What can hang from each mark
tubamur: bitodo kapov ligonin pifom supi
sadidu: bitodo
ligonin: tubamur
kapov: tubamur
pifom: tubamur
supi: sadidu tubamur
voli: tubamur
bitodo: sadidu

Every row comes from one small tree of marks. Brackets hold a mark, then the marks that hang from it, in alphabetical order. Every link used is in the known rows. Which tree was each row made from?
Known rows
(kapov (tubamur bitodo)): [-0.750 -0.283  1.129 -1.325 -1.911  0.237 -0.578  1.582  3.231 -1.034
  0.135 -0.768 -3.514 -3.424  1.709 -0.741 -0.606 -0.217 -0.659 -0.809
 -1.232  0.607]
(sadidu bitodo): [-1.621 -1.514  3.567 -1.208  0.473  0.224  0.115  1.465  2.015  0.329
 -0.225 -0.796 -1.074 -4.405  0.404 -0.618  0.839  0.203  0.089 -1.347
 -1.398  1.369]
(ligonin (tubamur bitodo pifom supi)): [-1.879  0.096  4.583 -1.611 -3.512 -0.358 -0.734  1.010  3.965  0.135
  0.538  0.374 -1.744 -2.698  0.545 -1.263  1.112 -1.240  0.485 -0.677
 -2.518  0.173]
(tubamur (bitodo sadidu) kapov pifom supi): [ 0.673  2.486  6.113 -1.508 -3.335  0.204 -1.581  0.619  4.202 -1.019
  0.368 -2.230 -0.049 -2.750  0.829 -1.608  1.934  0.414 -0.480 -1.062
 -1.634  0.113]
(pifom (tubamur kapov ligonin)): [ 0.547  0.977  0.260 -1.950 -3.857  0.655 -2.079  3.120  2.642  0.211
 -1.686 -1.879 -1.123 -1.733 -0.073 -0.869  0.026 -1.011  1.115 -1.942
 -1.142  0.409]
(supi sadidu (tubamur bitodo pifom)): [ 1.795  1.090  0.885 -0.297  0.484 -0.156 -0.365  0.708  3.695 -0.693
  0.339  1.683  0.015 -0.851  0.158 -0.183  0.306  3.358  1.775 -3.150
 -3.078  0.522]
(kapov (tubamur bitodo pifom)): [-1.067 -0.016  2.442 -1.402 -3.176  0.475 -1.493  1.100  4.540 -1.225
  0.107 -0.462 -3.416 -3.012  1.525 -0.991  0.227  0.628 -1.415 -1.520
 -2.513  0.319]
(pifom (tubamur kapov)): [ 1.640  1.168  0.360 -1.816 -2.293 -0.763 -1.673  2.820  1.765  0.575
 -0.984 -0.372 -1.377 -0.737 -0.011 -1.193  0.398  0.913  0.898 -2.685
 -0.005  0.923]
(tubamur kapov ligonin supi): [ 0.127  1.635  0.723 -2.264 -1.576  1.835 -1.324  1.761  1.743  0.118
 -0.704 -1.743 -0.432 -2.796  0.142 -0.344  0.829 -4.025  1.249  0.642
 -0.726  0.254]
(kapov (tubamur (bitodo sadidu) ligonin pifom)): [-1.291  0.510  6.138 -0.914 -5.452  0.724 -1.276  0.367  5.383 -1.836
 -0.245 -3.605 -2.131 -2.813  1.878 -1.202  0.569 -0.988 -2.478 -1.142
 -4.137  0.176]
(tubamur kapov): [ 0.821  0.748 -1.047 -1.734 -0.116  0.269 -1.198  2.318  1.052  0.049
 -0.798 -0.045 -1.683 -0.780  0.078 -0.473  0.993 -0.463  1.288 -1.288
 -0.069  1.157]
(pifom (tubamur bitodo kapov supi)): [ 0.859  2.110  2.237 -2.021 -3.691  0.496 -1.649  2.495  3.947  0.170
 -0.101 -1.506 -0.908 -4.573  0.509 -1.562 -0.118  0.363  1.374 -1.353
 -0.063 -0.020]
(supi sadidu (tubamur kapov pifom)): [ 4.043  3.009 -1.273 -0.890  0.113 -0.890 -1.322  0.975  2.033  0.013
  0.059  1.936 -0.063  2.469 -0.636 -0.049  1.456  2.049  2.445 -3.402
 -1.809  0.767]
(pifom (tubamur bitodo supi)): [ 0.126  0.445  3.815 -1.637 -2.417  0.218 -0.451  1.832  3.267  0.275
  0.268 -0.646 -0.149 -4.895  0.857 -1.615 -0.676  0.526  0.183 -1.041
 -0.563  0.218]
(tubamur bitodo kapov ligonin pifom supi): [-1.686  1.730  2.893 -2.042 -3.666  2.628 -2.540  1.364  5.238 -0.901
 -0.770 -2.293 -0.954 -4.705  0.436 -0.706  0.790 -2.193  1.134 -0.052
 -2.462 -0.603]
(voli (tubamur bitodo kapov pifom supi)): [ 0.895  1.744  3.020 -1.988 -4.138  0.875 -0.929 -0.032  3.338 -1.418
  0.512 -2.063 -1.423 -3.477  1.118 -1.497  1.399  0.565 -0.473 -0.923
  0.204 -0.013]
(pifom tubamur): [ 1.025 -0.456  1.620 -1.422 -1.340 -0.638 -0.564  2.218  1.175  0.615
 -0.506  0.564 -0.374 -1.264  0.127 -1.287  0.040  1.112 -0.364 -2.486
 -0.634  1.182]
(voli (tubamur (bitodo sadidu) kapov ligonin)): [ 0.661  1.143  3.904 -1.113 -4.988  0.636 -0.006  0.602  3.293 -2.405
 -0.610 -5.422 -1.613 -2.824  1.699 -1.230  0.614 -0.168 -0.646 -0.919
 -0.483  0.740]
(ligonin (tubamur pifom)): [-0.837 -0.684  2.236 -1.419 -2.429 -1.727 -0.753  1.554  2.141  0.569
 -0.184  1.539 -2.025  1.058  0.167 -0.943  1.518 -0.423  0.060 -2.123
 -2.448  1.165]
(kapov (tubamur pifom)): [ 0.286  0.226  1.614 -1.582 -2.196  0.005 -1.259  0.586  2.363 -0.449
  0.187  0.566 -2.717 -0.190  0.898 -0.914  1.196 -0.449 -1.799 -1.806
 -2.191  0.811]
(kapov (tubamur bitodo ligonin (supi sadidu))): [ 1.082  1.660  2.360 -1.607 -2.944  1.672 -0.291  0.970  3.410 -0.590
 -0.019 -1.445 -2.796 -4.065  1.943 -0.183 -0.630 -2.339  0.121 -0.106
 -2.740 -0.144]
(tubamur ligonin): [-1.153 -1.002  0.546 -1.436 -0.187  1.632 -0.504  1.685  1.351 -0.133
 -1.093 -0.690 -0.526 -1.992  0.269 -0.249  0.303 -2.043  0.210 -0.310
 -2.001  1.082]
(voli (tubamur bitodo kapov ligonin pifom)): [-1.088  0.796  1.891 -1.630 -5.117  1.946 -1.596  0.927  4.384 -2.190
 -1.065 -3.748 -2.378 -3.480  1.127 -1.023  0.868  0.005 -0.090 -1.512
 -1.427  0.076]
(pifom (tubamur supi)): [ 1.735  0.522  2.900 -1.855 -1.549 -0.225 -0.171  1.648  1.186  1.267
  0.332  0.449  0.795 -2.366  0.113 -1.514  0.354 -0.428 -0.322 -1.398
 -0.141  0.638]

Which tree is each row?
[-1.057  1.502  5.049 -1.144 -4.493  1.071 -2.299  1.431  5.376 -1.776
 -1.116 -3.649 -1.078 -2.751  0.711 -1.051  1.239 -0.140 -0.044 -1.293
 -3.425  0.275] : (tubamur (bitodo sadidu) kapov ligonin pifom)
[ 3.270  1.267  0.173 -0.529  1.413 -0.536 -0.184  0.230  1.658  0.164
  0.398  2.845  0.633  1.961 -0.478 -0.109  1.162  2.525  1.449 -3.170
 -2.465  1.042] : (supi sadidu (tubamur pifom))
[ 1.088  1.265  5.920 -1.283 -3.035 -0.601  0.324  0.113  3.093 -0.938
  1.345 -2.186 -1.611 -3.266  2.087 -1.435  0.297 -1.554 -1.988 -0.035
 -1.090  0.480] : (kapov (tubamur (bitodo sadidu) supi))
[ 2.512  0.961  1.852 -1.614 -0.747 -1.395  0.824  1.354  0.112  1.625
  0.459  2.370 -1.653  0.806  0.750 -0.515  1.192 -1.128  1.575 -1.022
 -1.357  1.052] : (ligonin (tubamur (supi sadidu)))
[ 1.154  1.976  1.873 -2.344 -3.974  1.069 -1.730  2.161  2.552  0.726
 -0.766 -2.112 -0.067 -2.669  0.077 -1.076  0.220 -2.555  0.988 -0.905
 -0.786 -0.081] : (pifom (tubamur kapov ligonin supi))
[ 2.604  1.815  0.858 -2.216 -1.914  0.169  0.184  0.231 -0.151 -0.165
  0.614 -1.241 -0.962 -0.913  0.882 -1.107  1.389 -1.242 -0.401 -0.384
  1.974  0.883] : (voli (tubamur kapov supi))
[ 0.884  0.315  5.238 -1.485 -1.097 -1.474  0.981  1.290  1.532  1.525
  0.446  0.749 -2.167 -2.626  0.600 -0.507  1.441 -0.912  1.530 -1.511
 -2.283  0.866] : (ligonin (tubamur (supi (sadidu bitodo))))
[-0.517  0.735  7.821 -1.145 -4.516 -1.854 -0.053  0.374  3.990 -0.105
  0.964 -1.045 -0.830 -1.252  1.101 -1.849  1.694 -0.433 -0.875 -0.738
 -2.753  0.444] : (ligonin (tubamur (bitodo sadidu) pifom supi))
[-1.031  1.008  1.368 -1.658 -4.716  1.214 -2.260  3.249  4.848 -0.539
 -1.719 -2.834 -2.126 -4.544  0.530 -0.920 -0.909 -0.106  1.677 -1.818
 -1.605  0.055] : (pifom (tubamur bitodo kapov ligonin))
[ 0.709  1.548  7.320 -1.288 -4.310 -0.445 -0.631 -0.391  4.369 -1.129
  1.282 -1.965 -1.369 -2.676  1.776 -1.737  1.184 -0.680 -2.754 -0.728
 -2.458 -0.008] : (kapov (tubamur (bitodo sadidu) pifom supi))
[-0.490  0.008  0.812 -0.770 -0.435  0.820 -0.821  0.392  2.940 -0.282
 -0.024  0.188  1.428  0.046 -0.777 -0.188  0.534 -1.199  0.679 -1.592
 -3.107  0.637] : (supi (tubamur ligonin pifom))
[ 2.006  2.718  5.900 -1.464 -4.718 -0.717 -1.073  1.698  3.777 -0.149
  0.264 -2.793 -0.044 -3.313  1.007 -2.012  0.352  0.869 -0.061 -1.347
 -0.492  0.237] : (pifom (tubamur (bitodo sadidu) kapov supi))
[ 1.907  0.900  1.780 -1.677 -0.167  1.915  0.149  0.931  0.786  0.509
 -0.550  0.342  0.031 -2.102  0.499 -0.097  0.716 -1.971  1.031 -0.432
 -2.172  0.644] : (tubamur ligonin (supi sadidu))
[ 0.977  2.007  1.822 -2.251 -1.437  0.859 -1.800  0.902  2.103  0.340
  0.045  0.440 -0.148 -1.315 -0.188 -0.943  2.161 -1.210  0.559 -0.823
 -0.879  0.238] : (tubamur kapov pifom supi)
[ 1.691  2.160  2.095 -0.320 -0.985 -1.445 -0.424  1.111  3.599 -1.207
  0.669 -2.020  0.296 -0.858  0.191 -0.668  0.094  1.537  1.662 -1.552
 -0.667  0.835] : (supi (tubamur (bitodo sadidu) kapov))
[-1.095  1.739  3.126 -1.986 -4.706 -0.519 -1.896  1.926  4.443  0.138
  0.196 -0.191 -2.692 -2.225  0.349 -1.178  1.397 -1.192  1.803 -0.690
 -2.014 -0.135] : (ligonin (tubamur bitodo kapov pifom supi))
[ 3.979  1.434  2.614 -1.665 -0.975 -0.320  0.088  1.641  0.458  1.413
  0.117  1.493  0.313 -0.979  0.611 -1.113  0.436  1.364  0.339 -2.393
 -0.804  0.725] : (pifom (tubamur (supi sadidu)))
[-2.060 -0.061  1.794 -0.473 -1.700  1.506 -1.102  0.735  5.225 -1.179
 -0.208 -1.048  0.681 -2.962 -0.301 -0.312 -0.211 -0.108  1.324 -1.295
 -3.213  0.116] : (supi (tubamur bitodo ligonin pifom))
[ 0.339  1.739 -0.618 -1.164 -1.729  0.557 -2.026  1.056  3.505 -0.570
 -0.569 -0.734  0.607  0.002 -0.887 -0.056  0.911 -1.215  1.927 -1.614
 -2.324  0.248] : (supi (tubamur kapov ligonin pifom))
[ 0.324  0.204  3.392 -1.956 -3.078  1.267 -0.462  1.604  2.056  0.865
 -0.458 -1.180  0.768 -3.015  0.215 -1.196 -0.213 -2.187 -0.274 -0.811
 -1.108  0.205] : (pifom (tubamur ligonin supi))
[ 1.755  1.234  1.086 -1.835 -3.101 -0.165 -0.920  0.472  1.322 -1.120
 -0.309 -0.944 -1.734  0.249  0.570 -1.273  1.947  0.897 -0.798 -2.328
 -0.078  0.996] : (voli (tubamur kapov pifom))
[ 1.002  1.626  0.913 -2.208 -2.530 -1.566 -0.818  2.014  1.090  1.062
  0.276  0.053 -2.269 -0.076  0.076 -0.800  1.314 -2.996  2.017 -0.178
 -0.081  0.837] : (ligonin (tubamur kapov supi))
[-2.502  0.113  4.535 -1.622 -2.581  2.832 -1.270  0.750  4.725 -0.782
 -0.319 -1.564  0.013 -5.135  0.636 -0.849  0.548 -1.902 -0.054  0.210
 -2.908 -0.323] : (tubamur bitodo ligonin pifom supi)
[ 1.312  1.101  3.632 -1.478 -3.096  1.661 -0.483  2.108  3.484  0.183
 -0.860 -1.012 -0.319 -4.800  1.089 -0.803 -0.850  0.088  1.159 -1.506
 -2.525 -0.090] : (pifom (tubamur bitodo ligonin (supi sadidu)))
[-1.797 -0.746  2.970 -1.234 -3.495  1.471 -1.182  2.772  4.299 -0.409
 -1.401 -2.157 -1.048 -5.059  0.749 -1.119 -1.403  0.261  0.335 -1.758
 -2.357  0.317] : (pifom (tubamur bitodo ligonin))
[ 1.590  1.361  5.595 -1.672 -1.976 -0.216 -0.414 -0.131  2.982  0.238
  0.682  0.075 -2.345 -3.420  1.377 -0.727  1.722 -0.444 -1.298 -1.941
 -3.268  0.084] : (kapov (tubamur pifom (supi (sadidu bitodo))))
[ 0.648 -0.076  5.772 -0.655 -3.136 -0.986 -0.207  1.877  3.467 -0.394
 -0.179 -2.016 -0.044 -2.740  1.031 -1.999 -0.245  2.709 -1.169 -2.584
 -1.343  1.071] : (pifom (tubamur (bitodo sadidu)))
[-2.034 -0.297  1.537 -1.326 -3.465  1.752 -0.989  1.703  4.154 -1.324
 -0.738 -2.469 -3.555 -4.484  1.673 -0.361 -1.051 -2.376 -0.279 -0.126
 -2.386  0.276] : (kapov (tubamur bitodo ligonin))
[ 1.559  1.766  0.898 -0.834 -0.173  0.081 -0.439  1.562  3.325 -0.039
 -0.662 -1.494 -0.644 -2.457 -0.361  0.643  0.307 -0.173  3.372 -2.161
 -2.476  0.485] : (supi (sadidu bitodo) (tubamur kapov ligonin))
[-1.880  0.794  4.191 -1.810 -4.663  1.953 -1.613  0.394  5.305 -1.127
  0.022 -2.132 -1.981 -4.668  1.505 -0.892  0.170 -3.379 -1.265  0.040
 -3.200 -0.700] : (kapov (tubamur bitodo ligonin pifom supi))
[ 0.679  0.090  2.194 -0.442  0.861  0.331  0.602  0.951  2.707  0.156
 -0.258 -0.668  0.400 -2.878 -0.140  0.479  0.157  0.070  2.294 -2.230
 -3.025  0.843] : (supi (sadidu bitodo) (tubamur ligonin))
[ 2.521  2.739  1.282 -1.794 -0.755  1.019 -0.900  1.809  2.445 -0.286
 -0.272 -0.057 -1.580 -3.252  0.939 -0.339  0.335  0.774  2.542 -0.728
 -0.811  0.324] : (tubamur bitodo kapov (supi sadidu))
[ 1.947  2.038  3.301 -1.643 -2.580  0.645 -0.803  0.192  3.850 -0.593
  0.713  0.572 -2.733 -2.822  1.768 -0.839  0.832  0.425 -0.493 -1.395
 -2.782 -0.091] : (kapov (tubamur bitodo pifom (supi sadidu)))
[-0.249  1.953  1.894 -2.268 -2.818  2.175 -2.167  1.070  2.968 -0.059
 -0.790 -1.313  0.040 -2.057 -0.001 -0.530  1.793 -3.124  0.631 -0.287
 -2.098 -0.190] : (tubamur kapov ligonin pifom supi)
